Each row was made from one path, in order. Every step used is in the known rows, and no mark comes twice. Write each row's path.
(in the rows, 128 means zero)
Known rows
fodi/vufun/reber/vogoked: [200, 145, 176, 145, 140,  29, 178, 166, 122,  95, 124, 148, 140, 148, 106,
  98, 116,  78, 110, 157, 160,  88, 148,  81, 118,  51,  76,  30,  86, 209]
tage/sefin/vufun/reber: [130, 169, 137, 110, 102, 129, 148,  95, 134, 118, 160, 186, 105, 118, 189,
 159, 131, 101, 135,  95, 101, 147, 133, 172, 131,  78, 124, 149, 124, 107]
zodug/reber: [163, 155,  50, 117, 149, 141, 182, 204,  85, 160,  59, 104, 123, 136, 130,
 177,  89,  90, 172,  93, 137, 108, 114, 119, 120, 141,  92, 137, 194, 110]
tage/sefin: [126, 179, 145, 158, 155, 173, 133, 102, 117,  62, 156, 145, 139,  83, 127,
 168, 146,  81, 122,  27,  92, 118, 145, 146, 132,  99,  73, 162, 174, 105]
reber/zodug/fodi: [110,  89,  57, 163, 112, 151, 113, 110, 125, 184,  92,  80, 160, 200, 120,
  48, 144,  82, 131, 146, 158, 121, 159,  87, 175, 164,  91, 154, 157, 122]
reber/vogoked: [133, 131, 123, 204, 149, 134, 151, 125, 124, 115,  84,  65, 131, 134,  60,
 129, 146, 142, 160, 145, 135,  99, 124, 120, 156, 103,  76, 135, 105, 153]
tana/sefin/vufun/reber: [108, 101, 143, 147,  81, 184, 149, 158,  88, 112, 142, 190, 117, 181, 120,
 118,  73, 138, 149, 133,  85, 158, 103, 155, 114, 123, 144, 134,  76, 115]
sefin/vufun/reber: [199, 138, 104,  97,  60, 139, 164, 133, 112, 154, 115, 200, 103, 190, 161,
 135, 100, 107, 148, 172, 153, 136,  85, 147, 139, 113, 155, 133, 110, 116]
tana/sefin/fodi/zodug: [105, 114, 166, 135, 141, 208,  55, 134, 107,  68, 148, 136, 135, 125,  76,
  99,  80, 150, 120, 115,  83, 161,  79, 166, 117, 169, 128, 136, 102,  94]
tage/sefin/vufun: [109, 166, 157, 144, 117, 176, 107,  67, 113, 108, 179, 179, 136,  96, 164,
 173, 130,  96, 125,  88, 102, 136, 111, 166, 144,  82, 106, 172, 183,  72]
tana/sefin/fodi/zodug/reber/vufun: [ 63,  87, 142, 126, 143, 155,  60, 156,  80, 129, 127,  90, 159, 130, 116,
 109,  51, 158, 141, 157,  75, 152, 114, 153, 136, 141, 123, 131,  78,  96]
sefin/vufun: [178, 135, 134, 137,  77, 198, 107,  98,  79, 145, 135, 195, 137, 161, 130,
 151,  97,  95, 137, 162, 146, 121,  60, 141, 156, 110, 141, 165, 182,  75]
vufun/reber/zodug: [208, 133,  53, 106, 115, 114, 185, 130, 158, 165,  61,  87, 118, 179, 129,
  71, 103,  92, 117, 133, 141,  81, 165, 128, 164, 163, 137, 114,  66, 187]
sefin/vufun/reber/vogoked: [162, 125, 106, 122,  76, 103, 165, 125, 133, 171, 101, 147,  98, 181, 146,
 126, 116, 143, 163, 211, 149, 130, 100, 148, 156,  84, 140, 121,  69, 145]
vufun/reber/vogoked/sefin/fodi: [143, 119, 110, 117, 140,  53, 194, 141, 209, 141,  97,  66,  80, 120, 128,
 121, 155, 201, 164, 149, 134, 148, 175, 151, 111, 128, 143, 100,  34, 215]
vogoked/reber/vufun: [152, 130, 160, 207, 130, 108, 154, 152,  63, 128,  94,  76, 154, 124, 163,
 140, 162,  66, 120, 199, 179,  38, 157,  82, 172,  98, 113, 148, 143,  93]
fodi/vogoked/sefin/vufun/reber/zodug: [ 79, 187, 119, 129, 139,  94,  94, 117, 180, 197,  85, 141, 128, 115,  81,
 171, 161, 162, 125, 143, 129,  64, 131, 119, 108,  94, 175, 142, 103, 128]
vogoked/sefin/fodi: [136, 112, 166, 116, 155, 151, 119,  88, 167, 116, 165, 109, 126,  64, 125,
 158, 139, 176, 123,  95, 127, 156, 135, 149,  95, 176, 165, 160, 173, 137]
vogoked/sefin/fodi/tage: [130,  89, 181,  89, 163, 142, 134, 100, 108,  89, 164, 113, 121,  49, 139,
 166, 149, 188, 120,  90, 133, 148, 129, 106,  92, 168, 168, 145, 195, 142]
tana/sefin/fodi: [101,  69, 153, 151, 122, 204,  99, 148,  81,  73, 176, 128, 148, 134,  82,
 104,  71, 171, 134,  82,  79, 190,  81, 140, 109, 191, 156, 130, 114, 112]
vogoked/sefin/vufun/reber/zodug/gidi: [112,  98, 104, 126,  95, 128, 153,  88, 226, 205, 130, 137, 110, 143, 187,
 137, 142, 120,  90, 181, 135, 101, 193, 169, 145, 130, 130, 170, 125, 119]
vufun/reber/vogoked/sefin: [146, 141, 112, 147, 141,  62, 219, 146, 201, 130,  80,  75,  81, 125, 115,
 133, 172, 167, 164, 131, 134, 103, 193, 140, 111,  98, 105, 116,  44, 217]
tana/sefin: [110, 110, 151, 199, 131, 223, 134, 167,  72,  60, 128, 147, 150, 145,  57,
 122,  90, 113, 138,  59,  75, 127, 117, 128, 115, 148, 103, 148, 125, 107]
vogoked/sefin: [142, 148, 162, 167, 164, 173, 157, 104, 163, 105, 126, 122, 131,  79, 102,
 177, 155, 120, 117,  67, 117,  86, 169, 137, 104, 128, 107, 182, 186, 131]
reber/zodug/fodi/vogoked: [ 76, 130,  53, 169, 120, 133,  80, 138, 129, 191,  78,  99, 168, 191,  69,
  71, 162, 104, 140, 141, 155, 103, 138,  67, 155, 146, 112, 137, 141, 114]
sefin/fodi: [196, 100, 121,  99, 116, 176, 103, 119,  95, 107, 151, 134, 140, 125, 104,
 123,  92, 145, 134, 114, 138, 187,  64, 129, 130, 196, 170, 129, 157, 121]
sefin/fodi/vogoked: [147, 151, 113, 104, 131, 147,  63, 155, 102, 115, 128, 155, 150, 121,  46,
 147, 122, 170, 145, 107, 136, 168,  35, 104, 105, 166, 195, 112, 135, 109]

Which path is each row?
[117, 130, 188, 107, 155,  46, 123, 101, 146,  89, 204, 120, 131,  71, 157,
 118, 137, 137, 107, 107, 109, 182, 147, 138, 113,  90, 110,  66, 103, 175] : tage/sefin/fodi/vufun/reber/vogoked
[128, 133, 174,  79, 154,  66, 106,  77, 148, 112, 202, 120, 149,  79, 173,
  95, 108, 109,  71,  99, 108, 160, 158, 140, 128, 127, 132,  75, 121, 164] : tage/sefin/fodi/vufun/reber/zodug
[118, 153, 144,  83, 183, 123,  91, 114, 195, 156, 122,  85, 106,  51, 146,
 172, 132, 160, 124, 129, 132, 123, 138, 179,  98, 147, 130, 157, 173, 118] : vogoked/sefin/fodi/zodug/reber
[136, 110,  85, 194, 128, 142, 144, 157, 172, 158,  86,  49, 116, 151, 165,
  99, 189,  47,  60, 194, 196,  36, 169, 111, 196, 181,  90, 145, 170,  72] : vogoked/reber/zodug/gidi
[ 81,  62, 100, 151,  68, 185, 130, 145, 135, 154, 137, 160, 130, 215, 143,
  82,  80, 121, 104, 170,  85, 145, 143, 163, 158, 152, 127, 142,  61,  93] : tana/sefin/vufun/reber/zodug/gidi
[148, 142, 188,  81, 146,  75, 124, 107, 134,  75, 213, 165, 143,  74, 167,
 127, 119, 107,  91,  74, 109, 183, 139, 139, 103, 110, 122,  75, 135, 152] : tage/sefin/fodi/vufun/reber
[108,  67, 176, 119, 134, 116, 102, 139, 105, 106, 174, 120, 158, 140, 107,
  51,  54, 141,  89, 134,  90, 169, 127, 120, 118, 175, 159,  66,  70, 166] : tana/sefin/fodi/vufun/reber/zodug
[141, 147, 101,  79, 161, 106,  66, 137, 151, 158,  88,  63, 107, 109, 125,
 130, 103, 162, 151, 191, 147, 145,  75, 162, 139, 147, 119, 113, 119, 117] : sefin/fodi/zodug/reber/vogoked
[109, 183, 131,  71, 171, 131,  75, 106, 155, 107, 147, 110, 114,  57, 171,
 161, 123, 124, 126,  87, 102, 154, 117, 189, 124, 123,  96, 138, 160,  92] : tage/sefin/fodi/zodug/reber
[129,  76, 189, 118, 121, 124, 126, 170,  83,  63, 190, 164, 154, 140, 103,
  80,  60, 142, 112, 107,  88, 191, 105, 118,  89, 156, 148,  65,  83, 155] : tana/sefin/fodi/vufun/reber
[170,  93,  52, 107,  50, 141, 141, 111, 167, 212, 109, 167, 118, 218, 181,
  90, 101,  87,  99, 218, 153, 116, 126, 158, 189, 139, 139, 142,  95, 101] : sefin/vufun/reber/zodug/gidi
[188,  79, 139,  70, 124, 159, 119, 138,  25,  71, 143, 142, 130, 113, 124,
 124,  99, 167, 133, 110, 155, 175,  51,  83, 124, 190, 176, 106, 181, 128] : sefin/fodi/tage
[ 34, 104, 151, 161, 149, 146,  63, 163, 103, 116, 131,  68, 137, 113,  65,
 106, 121, 184, 114, 135, 101, 135,  89, 112, 113, 193, 186, 109,  97, 100] : tana/sefin/fodi/vogoked/reber/zodug
[192,  98,  15, 118,  87, 128, 183, 154, 196, 179,  75, 113, 122, 217, 149,
  69, 119,  68,  86, 153, 144,  93, 184, 141, 180, 172,  99, 127,  65, 148] : vufun/reber/zodug/gidi
[177, 123,  87,  91,  70, 134, 139,  93, 135, 202,  99, 145, 118, 194, 171,
  95,  82, 106, 118, 200, 149, 109, 110, 147, 178, 132, 165, 135,  96, 133] : sefin/vufun/reber/zodug
[105, 135,  53, 151, 166,  96, 179, 195, 114, 180,  41,  35, 106, 131, 110,
 166, 116, 139, 194, 145, 143, 106, 136, 121, 136, 110,  73, 113, 145, 145] : zodug/reber/vogoked
[144, 139, 146, 120, 111, 129, 167,  97, 178, 157, 135, 164,  98, 115, 165,
 175, 141, 140, 134, 139, 129, 112, 156, 161, 108, 106, 153, 165, 133, 135] : vogoked/sefin/vufun/reber
[ 68,  98, 122, 126,  92, 137, 144, 149,  36,  79, 165, 208, 126, 159, 190,
 130, 183, 119, 172, 104, 150, 187, 126,  60, 113,  83,  84, 138, 216,  77] : zodug/fodi/tage/sefin/vufun
[142, 102, 183,  88, 161,  62, 124,  78, 191, 156, 173,  99, 141,  71, 147,
 107, 117, 143,  73, 143, 138, 130, 177, 125, 101, 154, 159,  89, 129, 193] : vogoked/sefin/fodi/vufun/reber/zodug
[ 91, 209, 141, 170, 174, 133, 101, 154, 146, 117,  90, 155, 145,  82,  25,
 206, 184, 143, 139,  65, 118,  62, 123, 100,  79,  91, 135, 155, 159, 117] : fodi/vogoked/sefin
[167, 110,  24, 108,  90,  95, 185, 159, 162, 178,  72, 105, 116, 224, 149,
  46, 136,  92, 142, 141, 160, 133, 180, 103, 150, 155, 113, 112,  72, 173] : vufun/reber/zodug/fodi
[ 98, 126, 160,  99, 129,  95, 175, 115,  49,  76, 132, 145,  96, 100, 182,
 156, 154, 154, 141, 121, 124, 120, 124,  99, 135,  63, 110, 111, 135, 143] : fodi/tage/sefin/vufun/reber/vogoked
[ 99, 162, 142, 131, 112, 105, 150,  87, 151, 126, 151, 146,  98, 112, 175,
 157, 148, 133, 146, 128,  99, 146, 142, 175, 142,  61, 104, 136,  93, 133] : tage/sefin/vufun/reber/vogoked
[ 78, 198, 152, 156, 142, 136,  78, 128, 143, 149, 111, 184, 139,  97,  51,
 213, 173, 153, 142, 117, 125,  75,  98, 112,  86,  74, 163, 162, 168,  94] : fodi/vogoked/sefin/vufun
[ 95, 203, 132, 131, 133, 107, 113, 148, 164, 156,  98, 188, 118, 113,  75,
 200, 173, 162, 146, 123, 127,  78, 107, 116,  76,  73, 170, 147, 122, 118] : fodi/vogoked/sefin/vufun/reber
[ 52, 164, 169, 143, 158,  91,  69, 110, 106, 106, 172, 106, 153,  54, 142,
 168, 173, 148, 119, 116, 107, 133, 124, 116, 125, 100, 153, 127, 126,  94] : tage/sefin/fodi/vogoked/reber/vufun
[118, 138, 177, 150, 127, 170, 128,  70, 155, 147, 152, 157, 128,  95, 141,
 185, 134, 132, 127, 131, 125, 107, 136, 154, 117, 108, 145, 190, 191, 103] : vogoked/sefin/vufun
[ 71,  83,  84, 137, 134, 131, 125, 107,  82, 140, 118,  85, 150, 154, 159,
  65, 165, 103, 123, 115, 144, 119, 175,  69, 165, 139,  83, 137, 174, 124] : reber/zodug/fodi/tage/sefin
[ 88, 107, 114, 138, 114, 138, 163, 173,  36,  53, 149, 184, 129, 151, 164,
 122, 194, 114, 167,  63, 145, 177, 142,  53, 104,  94,  64, 136, 216,  94] : zodug/fodi/tage/sefin
[162, 114, 202,  88, 154,  68, 140, 108, 176, 111, 187, 143, 130,  75, 143,
 139, 125, 143,  95, 118, 136, 148, 158, 126,  76, 137, 157,  93, 145, 179] : vogoked/sefin/fodi/vufun/reber
[129, 179, 165,  99, 167, 153,  57,  74, 154,  75, 169, 136, 131,  60, 145,
 142, 136, 115, 106,  81,  97, 152, 110, 184, 133, 125, 101, 154, 153,  94] : tage/sefin/fodi/zodug
[122,  88, 108, 160, 121, 103, 101, 112, 114, 171, 127, 111, 181, 189, 125,
  38, 132,  48,  95, 166, 170, 108, 167,  63, 165, 125,  81, 102, 171, 138] : reber/zodug/fodi/vufun
[184, 138,  81, 144, 121,  80, 214, 169, 158, 124,  62,  93,  92, 172, 104,
 111, 142, 143, 173, 145, 142, 113, 151, 126, 136, 101, 101,  97,  31, 198] : vufun/reber/vogoked
[139, 164, 135, 125, 138, 110,  84, 179, 108, 107, 117, 118, 121, 101,  85,
 149, 165, 166, 137, 144, 177, 133,  46,  95, 103, 173, 196,  99, 151,  90] : sefin/fodi/vogoked/reber
